Each row was made from one walk, in order. Every step used is in the known rows, and no mark comes twice. Write each row's walk.
Known rows
dogig-boni-gokosuf-nufe-ranu: [-21,  21,   9,   9,  28, -18,  24,   1,  43,  28,  12, -38, -41, -50,   9,
   8,   8,  24,  -7,  -8,  17,  24,  47]
zufit-kogip: [-31,  12,  31, -11,   2,  25,  -9,  -8, -26, -11,  -2,  28, -13,  42, -12,
   0,  48,   4,  28,  17,   7,  -1,  18]
gokosuf-nufe-ranu-boni-vizo-kogip-muluzuk: [-24, -43,  16,  -2, -13, -50,  34, -48,  24,  16, -28, -73, -19, -29,  14,
  47, -13,  44,  14, -33, -38,  13,  67]
zufit-kogip-muluzuk-zibizo: [-22, -32,  13, -16,  25,  44,   1,  -1,  -2,  -5, -21,  -8,  -7,  38,  -5,
  -8,  43,  29,  30,  31, -43, -10,   4]
boni-ranu: [ -1,  -1,  -6,  -6,  -3, -27,  16,   2,  -5,  12,   0, -29, -15,  18,  -1,
   8,  41,  18,  20, -25,  11,  -3,  -4]
gokosuf-nufe: [  7,  -7,   5,  28,   5, -38,   2, -11,  20,  19,  11, -33,  -4, -32,  13,
 -17,  -8, -17,  -2,   5,  12,  -5,  39]
gokosuf-nufe-ranu: [-10,  12, -11,  22,  15, -11,  30,  -5,  26,  33,  12, -52, -36, -51,   3,
  17, -10,  -6,  -9,  -9,   9,  28,  59]
zufit-kogip-vizo-boni-ranu-nufe: [-10, -13,  55, -31, -39, -21,   9,  -8,  14,  16, -39, -42, -34,  55,  -3,
 -48,  52,  35,  42, -37,   7,  -9,   9]
vizo-kogip: [-20,  -7,  13, -14, -17, -11, -24, -43, -21,  -9,  -1,   8,  -9,  -5,  20,
   3,  41,  -4,  32,  -9, -14, -14,  16]
nufe-gokosuf-boni-vizo-kogip-muluzuk-zibizo: [-14, -65,  24, -12, -15,  -2,   7, -40,  30, -13, -25, -10,   4,  -3,  27,
  -6,  20,  71,  34,   1, -37,  14,  14]
ranu-boni-gokosuf: [ -5,  -5,  42, -12,   0,   6, -16,   6,  -4,  19, -31,  14,   2, -29,  10,
 -34,   0,  61,   7, -13,   5,  18, -31]
boni-vizo-kogip-zufit: [-23, -19,  13,  -5,  -3, -10,  16, -69,  30,  -2,  -5,  13,  -1,  11,  44,
 -10, -46, -14,  16, -22, -42, -15,  -3]
muluzuk-kogip-vizo: [-26, -12,  47, -45,  -7,   7,  31,  -2,  22,  -6, -11,  -4, -10,  49,  21,
 -15, -17,  10,  25,  -2, -21,  -5,  -2]
boni-gokosuf-nufe: [-17,  -1,  36,  31,  13, -22, -13,  -1,  30,  33,  12, -17, -15, -41,  25,
 -40, -10,   8,  13,  16,  28,   3,  18]
dogig-boni-vizo: [ -1,   0,  14, -29,  -9, -46,  34, -17,  10, -24,   5,  -3,   6,  12,   6,
  29, -16,  23, -17, -16,  -9,   6, -13]
zufit-kogip-vizo: [-29,  20,  49, -37, -18,   3,  19,  -4,  18,  -6, -28,  -2,  -6,  68,  13,
 -23,   4,  12,  39,   8,  -4, -10,  13]
nufe-ranu: [-16,  17, -16,  -3,  10,  23,  29,   5,   9,  14,   2, -22, -33, -23, -10,
  32,  -3,  10,  -7, -13,  -1,  32,  22]
zufit-kogip-vizo-boni-ranu: [-42,  -9,  45, -52, -22, -35,   5, -23,  18,  -8, -45, -37, -19,  67,  14,
 -30,  47,  46,  49, -42,  11,  -8, -11]
boni-vizo: [-11,  -2,  21,  -8, -15, -21,  26, -14,   2,  -3,   7,   0,  -1,   0,  12,
  14, -36,  14,  -2,  -4,   0,  19, -25]
nufe-gokosuf: [ 11,  -6,  13,   5,  -6,   8,  10,   1,  19, -10,  22,  22,   5,   4,   1,
  -6,  24,  21,  -6,  13,  10,  12,   8]
dogig-boni-vizo-kogip-zufit: [-16, -16,   8, -20,   3, -29,  22, -71,  37, -19,  -6,  11,   5,  21,  41,
   3, -30,  -8,   4, -30, -50, -27,   5]
vizo-boni: [-20, -25,  14, -19,  -6, -10, -31, -24,   7, -16, -25,  -7,   1,  -8,   5,
 -22,   4,  20,  -3, -26,   2,   5, -19]
dogig-boni-ranu: [  8,   1, -14, -27,   6, -52,  24,  -2,   4,  -9,   0, -31,  -8,  29,  -5,
  23,  61,  26,   6, -36,   2, -17,   7]
muluzuk-kogip: [-29, -25,  31, -21,  13,  31,   4,  -8, -21, -11,  16,  28, -17,  23,  -5,
   9,  28,   1,  12,   6, -11,   4,  -1]

Which walk is each row?
[  2,  -9,  43,  17,   6, -32, -13,  -6,  17,  37, -15, -21,  -3, -58,  21,
 -46,  -8,  38,   4,  -7,  17,  11,  12] : ranu-boni-gokosuf-nufe
[ 23, -32,  28,   3, -29, -15,   5,  -5,  23,   9,   6, -14, -21,   7, -10,
 -35,  66,  43,   5, -28,  19,  11,   7] : vizo-boni-ranu-nufe-gokosuf
[-22, -31,  11,  -4,  37,  45,  19, -26,  29,  -3,   4,  30,  -8,  36,  12,
 -15, -28, -22,   1,  -2, -43, -17,   1] : muluzuk-kogip-zufit
[-53, -33,  84, -19,   5, -22, -15, -23,  51,  16, -16, -23, -23,  -8,  43,
 -71, -17,  32,  31,  -4,  15,   4,  -1] : muluzuk-kogip-vizo-boni-gokosuf-nufe
[ 13, -30,  16,  -4, -27, -24,  -4,  -5,   4,  21, -18, -42, -29,   3, -11,
 -32,  46,  24,  12, -44,   9,  -3,  -2] : vizo-boni-ranu-nufe
[ 31, -26,  21,  32, -32,   4,   1,  10,  34,  10, -13,  10,  -1,  -9, -14,
 -28,  15,  44,   1,  -8,  26,  23,  51] : ranu-nufe-gokosuf-boni
[-43, -17,  45, -13,   3,   9, -43, -11,  17,   1, -22,  14, -11, -17,  16,
 -47,   5,  46,  15, -11,  20,  13, -42] : vizo-boni-gokosuf
[  6, -71,  33,   2, -29,   4,  10, -31,  31,   5, -23, -18,  -7,  -8,  17,
 -20,  25,  67,  31,  -1, -38,  11,  25] : ranu-nufe-gokosuf-boni-vizo-kogip-muluzuk-zibizo
[-65, -28,  84, -51,  -3,  15, -20, -12,  35,  -4, -32,  11, -19,  24,  33,
 -61, -10,  53,  36, -11,   4,   9, -45] : muluzuk-kogip-vizo-boni-gokosuf
[-44, -11,  62, -34, -11,  -9, -23,  -8,  51,   5, -42,  -9,  -7,   7,  36,
 -67, -31,  53,  26, -17,  12,   8, -44] : kogip-vizo-boni-gokosuf
[-15, -17,  -5,   2,  10,   7,  -5, -57,  30,   0, -10,  13,  -1,  11,  34,
 -21, -16, -26,  18, -16, -43, -32,  16] : vizo-kogip-zufit
[-13, -19,  13,   2,   1, -32,  39, -77,  39,  26, -21, -32, -17, -44,  45,
  -3, -52,   6,   1, -48, -45,  10,  36] : gokosuf-nufe-ranu-boni-vizo-kogip-zufit
[ -8,   2,  28,  13,  20, -43,  -6,  -5,  38,  15,  13, -19,  -8, -30,  20,
 -27,   9,  17,   1,   7,  19,  -9,  27] : dogig-boni-gokosuf-nufe
[ -3,   3,  18, -26, -15, -14,  50, -14,  -6,  12, -22, -23, -14, -38,   0,
  34, -37,  54, -19, -42, -12,  54, -14] : nufe-ranu-boni-vizo
[ -6, -64,  33,  18, -45, -24,  13, -32,  41,  -2, -22, -18,  -7,  21,   4,
  17,   6,  56,  30, -12, -17,   5,  68] : ranu-nufe-gokosuf-boni-vizo-kogip-muluzuk
[-24, -30,  14,   4, -13, -19,   7, -69,  42,  -3, -32,  11,   3,   6,  40,
 -14, -53,   8,  24, -35, -28,  -7,  17] : gokosuf-boni-vizo-kogip-zufit
[-44, -38,  57, -59, -11,  -3,  -3, -27,  27, -22, -36, -10,  -8,  38,  23,
 -36, -11,  29,  20, -27, -16,   1, -21] : muluzuk-kogip-vizo-boni
[-45,  -2,  25,  10,  18,  -6,  -5, -15,  41,  33,  -5, -41, -45, -66,  16,
 -21,  -6,  31,   4, -18,  25,  38,  24] : vizo-boni-gokosuf-nufe-ranu
[-31,  17,  16,  25,  22,   1,  18,   4,  36,  44,  13, -36, -46, -60,  13,
  -5, -11,  17,   5,  -1,  23,  35,  37] : boni-gokosuf-nufe-ranu
[-19,   9,  28, -15,  10,  24,   7,  11,   2,  32, -29,  -3, -25, -48,   2,
  -7,  -2,  68,   0, -25,   4,  43, -14] : nufe-ranu-boni-gokosuf
[ 13, -22,  32, -22, -40, -39,  16,  -2,  34,  24, -38, -63, -25,  23,   6,
 -49,  17,  30,  22, -49,   2,  -8,  -4] : kogip-vizo-boni-ranu-nufe
[-18, -34,  23,   9, -16, -12,  13, -69,  55,  -9, -16,  28,   7,   9,  42,
 -19, -36,  24,  18, -26, -21,   3,  24] : nufe-gokosuf-boni-vizo-kogip-zufit
[-18, -14,   9, -21,  -4,  -3,  37, -70,  25,  12, -28,  -7, -14, -22,  34,
  10, -46,  18,   2, -52, -54,  13,   7] : nufe-ranu-boni-vizo-kogip-zufit
[-25, -41,  -2,  -2,  -5, -11, -10, -29,  13,  -9, -18, -26,  -2,  28,   7,
  29,  21,  13,  32,  -3, -37, -29,  47] : vizo-kogip-muluzuk
[ 37, -14,  18,  16, -24,  -6,  28,  13,  18,  20,  23, -11, -21,  11, -12,
 -16,  63,  28,   7,  -8,  17,   8,  22] : boni-ranu-nufe-gokosuf
[-40, -35,  44, -60, -13, -31,  15, -23,  22,  -7, -32, -39, -23,  52,  19,
 -25,  32,  44,  38, -48,  -2,  -3, -25] : muluzuk-kogip-vizo-boni-ranu
[-69,  14,  63, -16,   5,  -1,   9, -17,  51,  28, -26, -39, -51, -12,  26,
 -37,   0,  41,  33, -12,  24,  31,  34] : zufit-kogip-vizo-boni-gokosuf-nufe-ranu
[ 17, -26,  40,  19, -45, -16,  27,  -5,  31,   6,  -6,  10,  -3,  -8,  -2,
 -12, -21,  52,  -1, -13,  25,  41,  22] : ranu-nufe-gokosuf-boni-vizo
[ 36,  -5,  -1,  -6, -15, -37,  28,  11,   6,  15,   1, -40, -23,  19, -21,
   1,  61,  16,   2, -34,  -1, -18,  25] : dogig-boni-ranu-nufe
[-30,  -9,  33, -23, -33, -30,   0, -54, -19, -13,   5,   8,  -9,  -5,  30,
  17,   8,   9,  29, -15, -12,   5,  -6] : boni-vizo-kogip
[ 13,   0,   1,   4,   4, -22,  28, -10,   8,  33, -23, -52, -18, -68,  -1,
   9,  -7,  31, -21, -35,  -4,  33,  44] : gokosuf-nufe-ranu-boni
[-19, -25,   6, -23,  -7, -37, -11, -22,   4,  -2, -23, -34, -15,  11,   4,
 -12,  45,  36,  18, -49,  14,   0, -22] : vizo-boni-ranu
